Each row comes from the steps of one path. Every step used is in the known rows, and no mark comes twice. Write the path behind each row, first mark first.
Known rows
vimo, fakef, vazo: [-18.9   4.0   6.9  30.8  11.2  27.1  60.2   5.8  32.0 -12.3 -52.2   9.2
   9.2  22.0 -54.7 -30.0  10.9 -25.5   9.4  11.0 -42.4   8.9]
devig, pitag, fakef, vazo: [-13.9  43.2   0.8  17.2   1.3  -9.3 -26.8  -1.1  16.1  26.6   4.3 -11.1
 -12.7   4.0 -26.0 -42.0   2.4   0.5  -4.5  17.7 -31.1   9.6]
fakef, pitag, devig: [-13.6   4.2   7.0  36.0 -15.0 -11.6 -35.0   1.7   9.8 -22.2  -7.1   8.9
   9.8 -10.8 -31.9 -42.0  -9.7  -0.8 -13.6  23.5 -44.4   0.0]
pitag, devig: [-11.6   7.4  11.4  45.7 -26.3 -14.3 -46.2  14.4  13.4  -8.2  -5.9  -4.9
  -1.3  -9.8 -29.8 -32.2   0.7 -20.7 -17.2  18.8 -60.5   1.2]
zamus, pitag, fakef, vazo: [-22.1  12.1  22.6  25.6   7.8 -26.6 -21.2  -7.9  30.7  30.7 -10.5   3.5
  15.0  13.4 -28.9  -3.6  10.3 -45.8  12.4  11.1 -46.0 -19.2]
fakef, momi: [-26.7   2.8  10.3  35.4 -39.0 -53.6   0.2   1.8  29.9  -6.4 -20.1  -7.4
  -0.3   0.7 -37.4 -33.3  -2.7 -26.1  -3.7  14.0 -46.0   9.4]
fakef, vazo, zamus: [ -5.8 -26.9  -6.4  19.3   7.6 -25.6  41.5  -5.1  28.8  11.1 -17.4   3.1
   5.6  -4.1 -25.5 -38.1  17.8 -35.9   9.1  14.6 -31.8  -3.9]
fakef, vazo, devig: [ -0.2  10.3 -18.9  19.8  -5.4   3.0  17.4  -5.9  34.3  12.7 -31.8   7.6
  12.0   8.7 -32.8 -33.1   8.8 -41.0  19.0  -3.5 -24.6  15.6]
tupu, fakef: [-15.5   6.7  32.1  22.7  -7.3 -22.9  10.4  11.1  26.6 -14.8 -26.5  10.1
 -15.5  -3.6 -24.0 -14.4   2.1 -45.2  -1.5  18.8 -63.0  12.4]
fakef, tupu: [-32.0  -2.3  14.2  40.3 -17.8 -25.1 -17.5   1.1  33.7  11.0 -20.2  -6.2
 -17.1   9.8 -25.0 -29.9   9.9 -25.6  -7.8  15.9 -55.3  -0.6]
zamus, pitag, devig: [-17.9   6.4  25.1  50.5 -12.4 -27.2 -30.7   3.4  23.3   5.3 -13.9   1.2
  10.5   1.7 -42.0  -7.8   4.2 -36.8  -4.4  15.9 -61.5 -12.9]
zamus, favig: [-23.6 -23.8   0.6  33.8 -18.8   0.8  -1.0  19.9  26.5   5.5 -13.9  -5.1
 -14.7  17.0 -33.5 -16.9   9.0  -9.5 -10.5  18.6 -44.9   0.3]
vimo, fakef, vazo, devig: [ -5.0  14.0  -5.1  33.7   7.3  34.5  54.3   2.3  36.4  -5.3 -60.7   8.3
   8.1  25.1 -55.1 -32.9  10.9 -35.0  13.3  -0.4 -36.4  24.2]
devig, pitag, fakef, vazo, zamus: [ -6.6  26.7  -0.7  18.8   7.3 -23.2 -14.8  -3.3  16.2  30.7   5.9 -14.8
 -17.4  -2.0 -21.1 -47.3   8.2  -3.2  -7.3  19.6 -30.2   9.3]
devig, pitag, fakef: [-17.1  40.9  19.1  26.3 -11.1  -8.7 -39.3   9.4  11.8  21.1  10.3 -21.1
 -19.1  -3.0 -23.5 -37.4   1.2  -1.6 -14.2  21.3 -44.8  15.7]
favig, zamus, vazo, fakef, momi: [ -7.9  -2.1  13.4  17.7 -12.2 -20.6   5.1  22.8  27.2 -40.7 -43.2 -17.8
  10.5  20.3 -31.6 -37.6   6.1 -22.6  15.5  11.0 -31.3   8.1]
vimo, fakef, pitag, devig: [-15.8   9.8  14.8  46.9   0.2  23.4  12.3   8.6  16.7 -32.9 -41.5   9.5
   6.1   9.9 -53.9 -40.3  -3.9  -1.7 -12.8  21.1 -51.7  12.1]
vimo, fakef, momi: [-26.4   7.7  17.8  46.2 -19.4 -10.6  41.2   8.2  33.0 -20.9 -51.3  -3.5
  -1.5  18.9 -58.5 -33.4   1.5 -22.8  -4.8  13.4 -53.0  19.1]
pitag, fakef: [-20.4  11.8  30.3  27.0 -17.0 -11.6 -48.5  12.6  17.7  16.6   6.4 -13.8
  -5.3  -3.9  -9.5 -20.8   6.8 -34.5  -8.9  17.5 -58.1   0.8]
vazo, fakef, tupu: [-20.9  18.7   8.8  32.7  -8.8 -24.5 -21.9  12.3  39.4  16.2 -19.8 -16.8
  -8.5 -21.3 -11.3 -32.8  14.2 -34.4   1.1   6.2 -47.1   4.2]
favig, zamus, pitag, fakef: [-23.4   8.1  47.2  38.2  -4.2 -25.6 -32.4  17.4  14.8 -28.2 -15.0 -13.4
  -2.7  23.5 -31.0 -18.7   7.9 -24.0   0.9  22.4 -43.2  -5.6]
zamus, vazo, fakef: [ -3.4 -10.4   7.1   5.9  -4.3  13.7  16.1  14.7  36.7  10.9 -33.5 -11.4
  25.5  -2.7 -20.6 -14.7  13.5 -52.6  21.7   2.3 -49.4   1.7]

Write each row's path
[ -6.6 -37.9 -21.1  21.5   9.8 -22.5  38.1  -1.2  31.7  18.0 -19.5   4.4
  -5.4   9.7 -28.9 -34.9  19.2 -21.2   3.6  16.0 -25.5  -7.1]
fakef, vazo, zamus, favig
[-23.3  42.8  12.2  32.0  -8.8 -21.5 -52.8   0.6  19.4  30.7   3.7 -20.4
 -31.9   7.5 -20.6 -42.3   3.0   4.0 -18.1  20.5 -45.2  12.0]
devig, pitag, fakef, tupu
[  2.5  -3.2  -4.1   9.3   0.3   7.3 -10.0   7.3  28.9  -0.1 -31.0  -1.5
  30.2  -5.2 -23.3 -27.6   2.8 -31.1  14.3   6.3 -43.3  -1.9]
zamus, vazo, fakef, pitag, devig
[  4.3  36.4  -7.5  13.5   9.2 -17.7  18.7  -6.5  33.2   3.2 -39.4  17.7
 -16.5   8.4 -32.7 -31.3   0.7 -34.1  11.4   4.5 -33.3  27.7]
tupu, fakef, vazo, devig, pitag
[  5.2  14.8  10.8  18.7  -7.8  11.2 -19.3  17.5  16.7 -22.4 -33.8 -19.6
  -4.7  39.2 -31.8 -39.7   5.4 -15.4   8.6   9.5 -29.6  24.2]
favig, zamus, vazo, devig, pitag, fakef
[ -4.3 -27.8  21.9  50.2  -2.7 -46.5  -0.6   0.9  23.2  12.1 -10.0  -7.4
  -1.0 -12.8 -30.4 -21.6  16.3 -46.0  -9.4  20.6 -58.7  -9.6]
vazo, zamus, pitag, devig
[-30.5   4.2  20.8  50.1  -2.4  12.5  25.8   7.9  35.8  -6.6 -51.8  -2.6
 -15.1  26.3 -48.5 -30.4  11.9 -21.8  -7.9  14.9 -60.2  11.4]
vimo, fakef, tupu
[-28.1  14.6  22.2  35.0 -14.4 -29.0 -67.0   2.5  26.9  28.7  -1.7 -13.3
 -21.0   9.1  -6.8 -27.1   9.1 -27.2 -13.3  16.8 -58.9  -4.2]
pitag, fakef, tupu
[-24.8  -2.4  42.9  40.6  -7.0 -19.2   3.0  18.2  17.8 -40.8 -25.9  -9.0
   2.2  22.8 -43.0 -19.7   8.1 -23.4   5.5  22.3 -40.4  -2.5]
favig, zamus, pitag
[  3.7  46.0   0.5  31.6 -18.1   3.2 -37.6   4.8  20.9  26.6  -8.2 -19.8
 -17.4   0.4 -24.5 -39.3   2.5 -23.1  -4.7   2.3 -36.9  38.0]
vazo, devig, pitag, fakef
[ -7.1  17.3 -13.0  19.9   8.6 -21.1 -18.8   0.5  18.8  36.1   4.4 -13.4
 -26.7   9.5 -24.4 -45.4   9.1   8.8 -11.3  20.7 -25.5   6.7]
devig, pitag, fakef, vazo, zamus, favig
[  5.3  17.1 -11.1  16.4  -7.9  10.2 -22.5  -5.4  35.0  37.5 -35.8 -13.0
  -4.1  33.5 -27.2 -28.4   7.3 -33.2   9.9  -2.1 -42.8  21.5]
zamus, vazo, devig, pitag, fakef, tupu
[ -5.5  -6.8  16.4  11.3   1.8   4.9   5.9  22.5  20.4 -46.4 -38.8 -10.2
  17.0  15.5 -28.0 -37.9   5.5 -14.7  16.6  14.9 -27.5   5.2]
favig, zamus, vazo, fakef, pitag
[-18.7  14.0  21.3  26.7 -21.6 -63.4   4.7   2.2  32.8 -16.1 -33.3   9.7
 -18.1   1.1 -31.4 -23.5  -5.6 -39.6  -3.4  16.7 -56.5  15.3]
tupu, fakef, momi
[ -8.7 -51.8   1.9  36.9  -7.9 -23.8  23.1  14.0  25.7  12.1  -9.8 -12.2
 -21.8  -0.2 -23.5 -28.7  20.0 -23.1 -14.7  23.0 -45.3   1.0]
vazo, zamus, favig
[ -7.8 -14.4  -6.4  19.9   7.4 -27.4 -24.1   0.7  25.2  33.9  -0.7  -4.7
 -12.1   8.8  -9.8 -31.0  16.3 -24.4  -4.5  16.5 -35.4  -9.7]
pitag, fakef, vazo, zamus, favig
[ -2.9 -10.1   2.6   0.9   3.2  13.5  16.9   6.3  33.1   1.5 -33.3  -2.4
  32.3  -3.9 -22.4 -22.5   6.2 -37.8  22.0   5.3 -39.8   0.8]
zamus, vazo, fakef, pitag
[ -9.4 -15.7   4.5  33.2  18.5  11.8  75.0   2.9  32.2  -6.9 -49.4   5.1
   2.7  14.5 -48.8 -36.8  18.3 -30.5   5.7  13.8 -41.4   9.0]
vimo, fakef, vazo, zamus
[ -2.1 -10.5   7.5  14.2  16.4 -41.6  38.8  -3.9  32.1  -2.5 -31.8  18.4
 -13.8  -2.9 -21.7 -26.9  10.9 -47.0   6.9  16.8 -44.8   4.8]
tupu, fakef, vazo, zamus
[-10.9  -5.1  15.0  19.9  -1.6  -6.3  -4.0  22.3  29.2 -31.6 -43.3 -17.1
   1.3  24.6 -25.1 -35.6  12.9 -21.6  13.5  12.1 -35.8   3.0]
favig, zamus, vazo, fakef, tupu
[  2.4  31.4 -25.9  18.1  -0.8   4.0  16.6  -7.6  30.3  18.6 -27.3   1.9
   1.6   9.7 -39.3 -43.2   5.1 -20.9  14.8  -1.1 -16.7  24.8]
fakef, vazo, devig, pitag
[ -2.2  24.8  -4.5  18.9  -4.7  -6.5 -38.5  -2.8  27.4  29.6 -10.1  -2.6
   2.4   8.0 -13.2 -29.8   8.1 -40.6   8.0   1.4 -34.8   8.5]
pitag, fakef, vazo, devig
[ -3.0  30.2 -11.3  32.5  11.5  34.8  54.2   0.9  33.4  -0.4 -57.5   4.0
  -0.2  25.9 -60.1 -41.4   8.1 -18.0   9.8   1.3 -29.6  31.0]
vimo, fakef, vazo, devig, pitag
